Each row was made from one walk, in order. Every step used is in the known rows, and no mark comes twice. Write each row's walk.
Known rows
lufi -> basam -> kenis -> galago -> leruz: [ 2.304  4.685  5.117  0.048 -3.026 -4.397 -1.675 -3.853  0.610 -3.126
 -0.098  2.682  0.849  1.069 -1.899  0.907  1.230 -2.074]
kenis -> galago -> ketom: [ 1.510  1.756  2.541  1.272 -2.132 -1.272 -0.933 -2.437  1.923 -0.534
  0.246  0.693 -0.140 -0.026  0.097 -2.414 -0.382 -0.220]
lufi -> basam -> kenis: [ 0.867  2.661  4.845  1.583 -1.088 -2.073 -3.656 -1.187  1.484 -3.700
  0.322  3.745  2.840 -0.841 -2.543  1.572 -0.191 -2.415]
basam -> kenis -> galago -> leruz -> lufi: [ 3.918  5.572  4.533  1.412 -2.300 -1.041 -5.738 -4.639  1.640 -0.541
 -0.650  2.921 -1.624  2.367 -2.201  1.605 -0.469 -0.812]
kenis -> galago -> lufi -> basam -> mafu: [ 1.241  1.118  2.508  1.949 -1.713 -2.972 -0.998 -0.487  1.587 -2.965
 -0.798  2.548  2.072  0.176 -1.618 -0.598 -1.213 -0.895]
metero -> basam -> kenis -> galago: [ 0.412  6.859  4.677  1.525 -3.253 -3.495 -1.478  0.332  2.710 -2.905
 -0.686  3.435 -0.659  1.114 -2.744  0.707 -0.377 -3.378]
metero -> basam -> kenis -> galago -> leruz -> ketom: [ 2.471  8.442  4.774  1.438 -0.772 -3.758 -1.555 -3.307  1.921 -1.206
 -0.705  3.246 -2.185  1.854 -1.903  1.043 -1.877 -3.109]
mafu -> lufi -> basam -> kenis -> galago: [ 3.089  2.995  6.156  3.153 -1.862 -3.060 -4.719 -0.423  1.664 -3.676
 -0.075  5.113  3.041 -0.897 -2.642 -0.986 -0.739 -2.359]
basam -> galago -> leruz -> kenis: [ 2.566  3.950  4.253 -1.142 -2.117 -1.738 -3.702 -2.200  3.449  0.703
  0.494  1.618 -2.334  1.983 -1.879  3.352 -0.328 -1.219]
kenis -> galago: [ 1.970  3.395  2.939  0.329 -2.177 -1.567 -1.083 -0.497  2.674 -0.708
  0.328  1.794 -1.057  1.213 -0.738 -1.848 -0.571 -0.827]
leruz -> metero -> basam -> mafu: [-0.123  2.019  2.969  1.060 -2.643 -0.942 -0.028  0.842  4.687 -1.074
 -0.914  2.040 -1.632  1.107 -2.561  3.455 -2.996 -2.564]
metero -> basam -> kenis -> galago -> ketom: [-0.008  5.180  4.269  2.426 -3.155 -3.153 -1.290 -1.560  1.914 -2.679
 -0.819  2.334  0.097 -0.105 -1.868  0.207 -0.096 -2.723]
metero -> basam: [-0.263  2.941  3.097  0.827 -0.895 -1.890  0.751  0.711  0.826 -1.087
 -0.039  0.914 -0.675  0.741 -1.374  1.766 -1.520 -1.912]
mafu -> lufi -> basam: [ 2.388 -0.850  4.556  2.536  0.557 -1.413 -2.521 -0.057 -0.106 -1.907
  0.580  2.639  3.014 -1.338 -1.231  0.112 -1.969 -0.878]
kenis -> galago -> leruz -> lufi -> basam -> mafu: [ 3.711  2.309  3.334  2.012 -0.980 -2.799 -2.289 -3.265  0.385 -0.532
 -1.626  4.542 -0.083  1.418 -1.312  1.058 -2.857 -0.774]
galago -> leruz -> metero -> basam: [ 1.099  2.140  3.229 -1.770 -2.795 -2.264  2.710 -2.761  1.791 -0.208
 -0.271 -1.451 -2.925  3.019 -1.543  4.176 -0.555 -0.721]
leruz -> basam -> mafu -> lufi: [ 0.286  0.937  3.775  3.624  1.941 -0.454 -4.528  1.390  3.282 -0.212
  0.426  3.284  0.903 -0.995 -3.433  2.673 -4.487 -2.882]
metero -> basam -> galago -> ketom: [-0.167  2.011  2.782  0.974 -1.654 -2.585  0.114 -0.190  0.299 -1.343
 -0.395  1.228 -1.719 -0.622  0.151  0.681  0.587 -1.577]
leruz -> lufi: [ 2.729  1.371  2.652  2.013  0.599  1.242 -4.457 -1.567  1.553  0.485
 -0.199  2.419 -0.507  0.983 -1.210  0.773 -2.818  0.354]

Which walk is each row?
[ 2.914 -0.088  4.700  1.682 -0.403 -2.402 -3.393  0.945  0.069 -2.285
  0.397  4.000  1.224 -1.449 -0.603 -0.602  0.029 -1.084]
mafu -> lufi -> basam -> galago
[ 2.525  3.474  3.236  0.862 -1.679 -1.656 -2.500 -1.134  4.707 -0.410
 -0.312  0.861  0.779  2.570 -3.073  0.076 -2.235  0.265]
leruz -> kenis -> galago -> lufi
[ 0.396  0.627  3.160  2.169 -0.564 -1.494 -2.106  0.084  1.675 -2.187
 -0.004  3.805  2.015 -1.183 -1.549  1.466 -2.391 -2.480]
lufi -> basam -> mafu
[ 1.926  2.688  3.235 -1.496 -2.243 -1.533 -2.301 -2.432  0.565 -0.094
  0.964  0.270 -3.412  1.255  0.143  1.873  2.243 -0.938]
basam -> galago -> leruz
[ 2.310  5.521  3.269 -0.074  0.725 -3.149 -0.243 -1.848  0.358  0.120
 -0.267  2.271 -4.029  1.231  0.069  1.557 -1.208 -1.850]
metero -> basam -> galago -> leruz -> ketom
[ 3.356  0.220  4.897  0.409 -0.937 -3.134 -2.576 -1.849 -1.503 -1.447
  0.593  2.058 -0.129 -0.431 -0.074  1.283  1.110 -0.806]
mafu -> lufi -> basam -> galago -> leruz
[ 3.934  1.429  5.968  0.801 -0.712 -3.383 -3.904 -1.614  1.251 -0.706
  0.179  3.376  1.051  0.334 -2.172  2.823 -1.441 -1.162]
mafu -> lufi -> basam -> galago -> leruz -> kenis
[ 2.811  1.798  3.236 -2.911 -3.652 -1.265 -1.353 -3.087  3.217 -0.063
  0.543 -0.088 -4.281  2.442 -0.419  2.223  1.956 -0.069]
basam -> galago -> leruz -> metero
[ 2.653  4.662  3.973  0.797 -2.116 -1.889 -2.468 -0.260  5.529  0.110
 -0.146  2.971  0.104  2.041 -2.869 -0.280 -3.183 -1.099]
leruz -> kenis -> galago
[ 1.901  4.460  4.916  1.327 -2.428 -3.752 -2.467 -0.989  2.274 -3.828
 -0.263  4.591  2.206  0.045 -2.387 -0.902  0.133 -2.253]
lufi -> basam -> kenis -> galago
[ 2.102  5.816  4.709 -0.003 -3.655 -2.180 -3.682 -3.884  2.139 -1.555
  0.478  1.276 -1.547  1.659 -1.776  1.332  1.354 -2.220]
basam -> kenis -> galago -> leruz
[ 2.109  2.919  3.612  1.771 -1.910 -1.553 -2.351 -2.269  4.712  0.306
 -0.241  2.057  0.903  0.795 -1.975 -0.802 -2.995 -0.574]
leruz -> kenis -> galago -> ketom
[ 3.705  7.273  4.565  1.255 -0.655 -1.784 -4.744 -4.654  3.063 -0.731
  0.219  3.239 -1.759  1.226 -1.519 -0.228 -1.209 -2.165]
basam -> kenis -> galago -> leruz -> ketom
[ 0.954 -0.671  2.495  0.776  0.206 -1.936 -0.144 -1.459 -0.491 -2.640
  0.220 -0.131  2.670  0.138 -1.096  0.682 -0.088  0.541]
galago -> lufi -> basam
[ 0.259  5.755  3.834  1.674 -2.842 -3.289 -1.418 -0.476  1.815 -3.448
 -0.892  1.117  0.021  1.621 -2.918  1.113  0.552 -1.877]
metero -> basam -> kenis -> galago -> lufi
